Each row was made from one walk, in order. Every step used is in the known rows, and no mark comes twice. Write each row's walk.
Known rows
timo/zugafi/gukon/firo/rulor: [ -9 -41  -4 -15  23  27  32 -15  10   3  -6  15   4 -14  -4  21  19  14
  -4  30  -2   6   6   7  16   3 -11  -1 -14   2  15   1  15 -12 -11]
favur/kisuk/timo: [-10  -1   1  -8   7 -10  -5  -1  -2  15  -4  -3  13  12   4  -2  -9 -24
   3  11  -6 -18   4   9   7 -18   8 -10  14  24  12  12 -17  19   6]
dibol/firo/timo: [  5 -23 -21 -17  -1  -4  -1 -18  -4  -3   0  -9  -2   8   2 -11 -11  -2
   8  14 -10  -3  -5   9   2  13   8   7   1  -7   7   7  14  20   4]
runak/favur: [ -2   1  10   3 -12   1  23   8   5  -6   9  10   7   5 -11  -2   5  -8
  -3   5   3   3 -13  -2  -2  -5  -5  -2   2   8 -16  -7  10  -9  -1]
timo/zugafi/gukon/firo/fovev: [ -7 -39   0 -14  26  20  29 -29  -4  -2  -7  23   4  -1 -23  16  14  -2
   5  39  17   7   4 -15  12  11  12  14 -14  -1  -5  -2   8  -6 -12]
rulor/firo/favur/kisuk/timo: [  8  -1 -11 -23  13 -12  17 -15   6   8 -13   6  24  15  11  15  -1 -29
 -13  17 -13 -31   3  14  -3 -11  -9   2  21  15   6   7  10  25  11]
firo/favur/kisuk/timo/runak: [ 11 -12  -5  -3   0  -4  18   2 -18  13 -19 -16  15   7   9   9 -13 -40
 -22  42 -20 -32  20  10   7  -5   2  10   2  12   0  13  -1  23   8]
timo/kisuk/favur/firo: [  4  -7  -3  19  19 -12  13   8  21  11  10  16  27   6  -9  -6  14 -28
 -15  27 -23   4  -4  -4 -17 -26 -16 -15   3  -9  14   6 -23  11   2]
gukon/firo/rulor: [-17 -29  -2  -2  23  16  24   2  14  -3  -4 -11   6 -12  10   8  17  15
  -1  24 -23  -3   2  14   8  -7  -7   9  -2   9   1  -3   3  -8 -21]
timo/kisuk: [  1  -7   5  10  -4 -12  -3  -4  16   2  -3  -9  13  -9   2  -6   3  -9
  -5  17 -19   6   0   1 -15  -9 -10   8   2  -1   2  20  -3   3   0]
dibol/firo/favur/kisuk/timo/zugafi: [  6 -21   1 -31   0 -12  14 -25  -2  24 -19  -3   6  21  -3  12 -26 -27
   0  44  16 -12   0   6  -6   4  -2  13   9  19   8  10   9  32   6]
zugafi/gukon: [ 11   6 -13   1   3  13   8 -11  -9  -5   2   7   2  -6  -3  -1  10  -3
  -5  -3  11  -3   8   2   7  -3   4 -15  -1  -8  12  -3   4  -8  12]
firo/favur/kisuk/timo/zugafi: [  0 -19  10 -24   8  -3  26  -6   1  24 -18   9   9  16  -2  20 -19 -29
  -8  21   2 -19   7   4  -3  -2  -3   6   0  13   8  10   4  29   3]
runak/favur/firo/rulor: [-17 -20  -2  -6   4  15  52  13  20   6  19  23  14   4  11   3  16  -2
  -1  14 -26  -9 -14  11  10 -32 -15 -20  -2   0 -12  -9  13  -9  -8]
gukon/firo/timo/runak/favur/kisuk: [-16 -43 -18  -3   2   2  33   1  -5  -4 -12 -13  23  13   5  20   7 -22
 -13  53 -32  -6   6   2  27  -1   5  -2  -2   1 -10   6  -3  14  -9]
dibol/firo/timo/zugafi: [  1 -42 -11 -29  -2  -5  -3 -22   1   8  -5  10  -6  11  -9   4 -21   1
  10  24   1   8  -9   1   1  28  -1  12  -9  -7   7  13  21  22   2]
firo/dibol: [ -4 -16  -5 -11  -2   6   1  11   3  -6  13  -4   5   3   0  -1 -12  -1
   7  -8 -23   6   1   0   4  -1   5   4  -3  -3   0  10  16  15  -4]
zugafi/timo: [  8  -5   2   6  12   2  -3  -4  -2   1  10  -2  -8 -18   1   6   4   5
  -2   4   7  -5   2   9   6   6  -1 -16  -7  -8   9   5   1   0   4]
dibol/firo/favur/kisuk/timo: [ 10  -2  -9 -19   1 -10  16 -19  -7  10 -15 -23   9  19   8  -4 -18 -31
  -2  32   6 -24   5  14  -5  -9   8  10  21  19   6   2   2  29   6]
kisuk/favur: [  8   8   6  12  17  -7   0  15  -1   2   2   7   4   4 -19  -5   9 -12
 -13   2   2   2  -2  -7  -9  -4  -3  -4  -3   7   9 -10  -8   6   6]
dibol/firo: [  5  -4 -10  -6 -10  -8 -11 -20  -3  -1  -3 -10  -2   6  -1  -8  -7   3
   8  24  14   6  -8   1  -5   4   3   9   9   6  -1   2   6   3   5]
kisuk/favur/runak: [  7   6  10  12  19  -6  11  19   0   0   6  10  16   7 -16   5   9   0
 -13   7  13  -7   8 -18  -1  -4 -10  -1  -4 -15   5 -22 -19  -2 -20]
runak/favur/kisuk/timo: [-11  -1  14  -6  -7 -10  18   7   3  12   7   9  18  14  -6  -5  -4 -31
   0  16  -3 -14  -9   9   4 -24   3 -12  16  33  -3   4  -6  10   5]
timo/zugafi/gukon: [  6 -14  -2 -12   3  12   6 -15  -1   6  -1  26  -1  -3 -15  13   2  -1
  -4   6  21   8   2  -9   6  12  -4 -12 -13  -7  12   3  11  -5  10]
timo/runak/favur/firo: [  0 -21  -7  10 -18   6  32   9  -2   5  14  28  20   9  -1   5   6 -23
 -14  46 -14  -3  -5  -5  10 -11 -11 -13  -3  -4 -22   1   0  -9   2]
timo/kisuk/favur: [ 10   0   8  22  15 -20  -5  10  14   3   0  -4  16  -4 -17 -10   9 -21
 -17  19 -17   8  -2  -6 -24 -11 -13   4  -1   5  10  10  -9   8   5]
runak/favur/kisuk/timo/zugafi/gukon: [ -4 -13   9 -18  -4   1  22 -10  -1  17   4  35  18  13 -20   8  -2 -32
  -3  22  17  -7  -7   0  10 -15  -2 -24   3  25   9   9   6   4  17]
dibol/firo/fovev: [  0 -16  -3 -11   4  -6   3 -23  -8  -4  -4 -11  -3   7  -7 -11  -4   0
  18  33   8  -1  -9  -7  -2   3  18  24   3   8 -16  -1  13   7   0]
dibol/firo/rulor: [ -2 -16  -7 -13   2   0   3 -13   8   0  -2 -17  -5  -7  12  -8   0  16
   8  24 -10  -1  -6  15   1  -5  -5   7   2  11   0   2  21  -1   2]
runak/favur/kisuk/timo/zugafi: [-16 -21  21 -18  -9 -10  15   1   8  22   0  27  14  19 -17   9 -13 -29
   2  28   8  -3 -15  -1   3 -11  -4  -9   5  34  -2  12   1  12   4]
rulor/firo/favur: [ 16   2 -12 -15   8  -1  23 -15   8  -6 -11   9  11   3   7  17   8  -6
 -18   6  -8 -13  -1   3 -10   8 -17  12   6  -7  -6  -5  26   4   3]
gukon/firo: [-10 -15  -4   2  11   6  12  -5   3  -5  -4  -4   7   0  -3   5  10   2
  -1  22   1   6   2   1   2   2   1  11   5   3   1  -4 -12  -3 -18]
gukon/zugafi/timo/runak/favur/firo: [ -6 -42   3   6  -5  19  17   9  -1  14  18  28   9  -3  -6  27   8 -18
 -10  75 -14  -6  -1   6   7 -10 -26 -19 -19 -10 -16  15   9  -8  -9]
zugafi/timo/runak/favur: [ 12 -17   7  17  -9   1   9   8  -9  -4  12   5   2 -16  -7   7   7 -12
 -17  42   0  -4  -2   2  10   9  -8 -10 -15   3 -12  10  15 -14   8]

Write each row's walk
[ -7 -33 -10   0  -4   0  45   4  22   5  19  23  31   9   5  -5   6 -29
  -8  21 -44  -4 -12   6  -3 -20 -14 -14   0 -20  -3  12   4  13  -3] -> runak/favur/firo/timo/kisuk
[ -4 -32 -26 -18  -5 -13  11 -10   1  -1 -10   6  26  15   9  23   7 -21
 -16  41 -40 -13  -2   2  22  -1 -10 -11   5   2 -11  19  23  14  17] -> rulor/firo/timo/runak/favur/kisuk
[  8   1 -18 -17   1 -10  19 -28  -4   5 -24 -38   6  15  18  14  -8  -8
  -4  23   9 -10   6   6   2  -6   6   4  13  -1   0  -8   7  25   5] -> dibol/firo/favur/kisuk
[  1   3  -9  -9  10  -2  31  -8  -1   6 -20 -27   8  12  19  24  -1 -11
 -13   1  -6 -18  14   3   7 -11   4  -6   5 -10   1 -10   0  21   3] -> firo/favur/kisuk
[ -5 -23   9  -3  13  14 -15  -2   1  10   5   0 -12 -14  -6  24   1   6
   3  28  -2  -3   4   9  -3   0 -15  -8 -16  -6   6  15   9   1  -9] -> gukon/zugafi/timo
[  0 -16   0  10  -5  -7   7  -2  -8   5  -1 -12  10  -6   7  20   7 -14
 -14  46  -5  -9   3   4  24  -7  -4 -25  -7   3  -7   9   4  -1  13] -> zugafi/timo/runak/favur/kisuk
[  5 -27 -18 -11   7 -16  -2 -17  23  -4  -3   9  23  -4   8   2   7 -10
  -9  16 -46  -5  -4   9 -10   3 -18   6   4 -10   8  30  17  17   9] -> rulor/firo/timo/kisuk
[ -3 -21 -11  -3  26  20  30 -22  -9 -13  -2   3   7  -3 -13   3  22  -3
   3  27   5  -4   8  -5  11  -1  20   9  -2  -2  -7 -11   0  -8 -12] -> zugafi/gukon/firo/fovev
[ 11 -22 -11   0  25 -20   8   0  21  -2   2  19  39   4  -8   7  16 -12
 -21  23 -34 -10   4  -9 -10  -1 -28   5   0 -26  12   8   0  15 -10] -> rulor/firo/timo/kisuk/favur/runak
[  3 -34   3   6   6  13 -22   2 -13  10  -3  -4  -9 -19  -6  25  -1  -4
  -7  61 -11  -6  14   8   5  12 -16   1 -25  -4  -1  24  10  -2  -5] -> gukon/zugafi/timo/runak
[  7 -16  13   9 -23  -1  11  18 -13   4  12  22  14   2 -18 -16  -7 -37
 -13  46 -11 -11  -7   3  -2  -1  -5  12  -1  33 -15  14   9  -7   6] -> kisuk/timo/runak/favur
[  2 -25 -27  -8  21  23  29 -14  -7 -14   1   4   9  -3  -4   1  15  -7
  -7   5 -11  -7  12   9  17   9  10  -7  -3 -19  17  -4   2   6  -9] -> zugafi/gukon/firo/timo
[ -9 -26 -13 -10   0  11  49   7   9   2  22  32  16  19   2   0   3 -21
  -2   4 -24 -11 -11   5  10 -11  -3 -24  -1 -19  -6  -5   5  11  -4] -> runak/favur/firo/timo
[-14 -26   1  -1  24   9  22 -10   0  -8  -5  -4   6   1  -9   6  12  -1
   7  31  -6  -3   0  -7   5   0  15  26  -2   4 -18  -6  -3  -2 -24] -> gukon/firo/fovev
[  7   0  12  25  15 -17   7  15  13   3   1  -2  30  -1 -12  -2  13  -7
 -18  24  -6   0   8 -15 -15 -11 -18   6  -3 -17   9  -4 -21  -2 -18] -> timo/kisuk/favur/runak
[ -4 -29  13   7  11   1 -17  -4  17  10   2  -9   2 -22  -4  18   4  -3
  -2  44 -20   3   6  14 -18  -6 -24   0 -16  -8   8  34   8   3  -8] -> gukon/zugafi/timo/kisuk
[ -2 -24  19 -15  -1  -1  -4   4   3  19   4  35   2   5 -21  -2 -18 -19
   4  22   9  -4  -7  -1  -8  11  -8  11  -5  22   9  18   3   7   0] -> kisuk/timo/zugafi
[ -7 -12  -6   4  35   7  30  19  16  12  14  19  11   3   2   1  18  -8
 -11  12 -28 -11  -2   6   3 -30 -14 -22  -6  -2  12 -12  -6   5   1] -> kisuk/favur/firo/rulor
[  2  -7 -16   2  12  19  19 -16  -3 -12  -2   3   9  -6  -7   3  19   0
  -7  17  12   2  10   3   9   1   4  -6   4  -4  11  -9  -7 -11  -7] -> zugafi/gukon/firo
[  7 -39 -23   5  -1  24  42  -3 -16 -16   2  12  18  -5 -13   4  17 -23
 -22  44 -19  -5   9   4  20  12   2   0 -11 -10  -2   0  15  -8  -3] -> zugafi/gukon/firo/timo/runak/favur
[ 17  -1  -9 -11  -5  -1  20 -19  -5  -4 -11 -20  -1   7   4   0  -9  -3
  -7  19  10  -5   1   5 -11  11   0  19   5  -5  -7  -8  19   9   0] -> dibol/firo/favur
[-12 -33   7   2  -2   3  -2   2  -7  14  -6 -12   5  -3  -1  37   5 -13
  -9  69 -13  -6   6   7  15 -10 -16 -18 -16   7 -11  20  10   0   0] -> gukon/zugafi/timo/runak/favur/kisuk
[ -9  -6  -2   0  -9   8  39   6  10   5  19  31  18  16  -1   2   8 -15
  -2  14  -2  -1 -15   0   1 -20  -9 -21   6  -6 -13 -11  -3  -6  -5] -> runak/favur/firo
[ 13   1   3  -2   5   8  45   3  -4  -3  -5  -6  14   5  10  19   0   5
 -15   2  10 -20  19  -9   1   3  -8  15  -4 -33  -9 -24   2   0 -29] -> firo/favur/runak
[  7 -20   2  11  22 -13  18  14  11   1   4   1  30   2 -10  -2   7 -15
 -18  13 -27  -9  12  -8  -6  -4 -13   5 -11 -33  16   2 -12  16 -18] -> firo/timo/kisuk/favur/runak
[  4 -21  -2 -33  12 -13  15 -22  13  22 -19  25  20  18   1  29  -9 -27
 -11  32  -3 -21  -1   4  -5   5 -18   7  10  18   5  15  14  27  10] -> rulor/firo/favur/kisuk/timo/zugafi
[  8 -25  -4  14  -5   7  26   4  -4   5  23  26  13  -6   1  10   9 -19
 -16  52  -3  -9  -4   4  17  -7 -13 -27 -10 -13 -13   8   1 -11   4] -> zugafi/timo/runak/favur/firo
[-14   3   3  -5  -7  -8  21   1   7   4  -3  -8  14  15   4  13   5 -10
  -1   8  -1   0  -8   1  11 -21   2 -20   9  12  -9  -5  -2   3   4] -> runak/favur/kisuk
[ 10 -13   0  23  30 -12   9   4  19  12  20  15  22  -9  -6  -1  18 -24
 -17  34 -12  -2  -1   3 -11 -20 -18 -31  -5 -17  22  12 -21  12   4] -> zugafi/timo/kisuk/favur/firo
[ 11 -35 -27 -11 -11  -3 -10 -12 -18  -2  -8 -13   0   2   3  -7 -14 -11
  -4  47 -19  -4   6   4  10  22   6  15  -6  -7   1  19  16  17  11] -> dibol/firo/timo/runak
[  1 -38   0  10   6   8  39   1  -9   4  21  26  11  -3  -4   8  13 -21
  -7  62 -12 -14  -6  -5  19  -8   1 -14 -17  -9 -28   3   9  -8   1] -> zugafi/timo/runak/favur/firo/fovev
[ 12 -25  -7 -13  16  26  50 -21  -2  -3 -14  13   8   0 -12  28  10  -5
 -19  27  20   1  12  -4   0  19  -7  10 -11 -14   7 -12  13  -3 -14] -> timo/zugafi/gukon/firo/favur
[  9 -31 -18 -11 -10  -4  15  -1  -1 -10   2  26  19   4  -4   8   6 -19
 -19  37 -37  -8  -8   3   9  16 -16   6  -5  -1 -16  15  33   1  13] -> rulor/firo/timo/runak/favur
[ -1 -16 -11   0  20   6  15  24   8   2  28  22  19  17 -10  -3  -1 -21
  -4   4 -25   4  -3  -5   2 -21  -2 -17   0 -10  12  -3  -4  24   0] -> kisuk/favur/firo/dibol
[  5 -14   2  11 -22   0  13  12  -9  -4   1   6   9  -1 -10   0   2 -16
 -14  38 -10   2  -4  -5   4   5  -6   4  -8  10 -21   4  13 -14   3] -> timo/runak/favur
[  4   0   1 -11  10  -4  27   0  -5  12 -12 -12  12  13   9   6 -11 -32
 -10   9  -8 -30  12  13  -2 -14   6   1  10  11   8   1  -3  26   2] -> firo/favur/kisuk/timo
[ 14 -23  -6   5  13 -21   7  -2   8  -1   1  -9  27   8 -11 -10   0 -11
 -12  37 -14  -2   4  -7 -13   2 -13  14  -1 -24  13   1  -6  20 -15] -> dibol/firo/timo/kisuk/favur/runak
[  2   0  -6   7  23  -2  17  10   5  10  14  28  14  14 -11  -1  12 -21
 -12  11  -4  -3  -3  -5  -4 -18  -7 -22   2  -9  10 -11 -20  10   3] -> kisuk/favur/firo
[ 17  -2  -6  -9  -5   0  34 -14  -5  -5  -9 -17  13   9   9  10  -7   8
  -6  24  23 -12  10  -8  -5  10  -5  23   5 -24  -9 -21   7   2 -25] -> dibol/firo/favur/runak
[ 15 -13 -17 -14   3 -13  10 -13  -8   9 -21   2  24  10  11  18  -3 -39
 -24  52 -25 -32  13   9   3  -1 -12  10  12  19  -1  18  11  20  17] -> rulor/firo/favur/kisuk/timo/runak
[ -5 -33 -21  -2   8  -4  23  -3  20   9   9  12  24   5  14  -4   1 -22
  -4  16 -47  -9   3   9  -1 -15  -8 -12  -1 -30  11  19  -6  24  -2] -> favur/firo/timo/kisuk
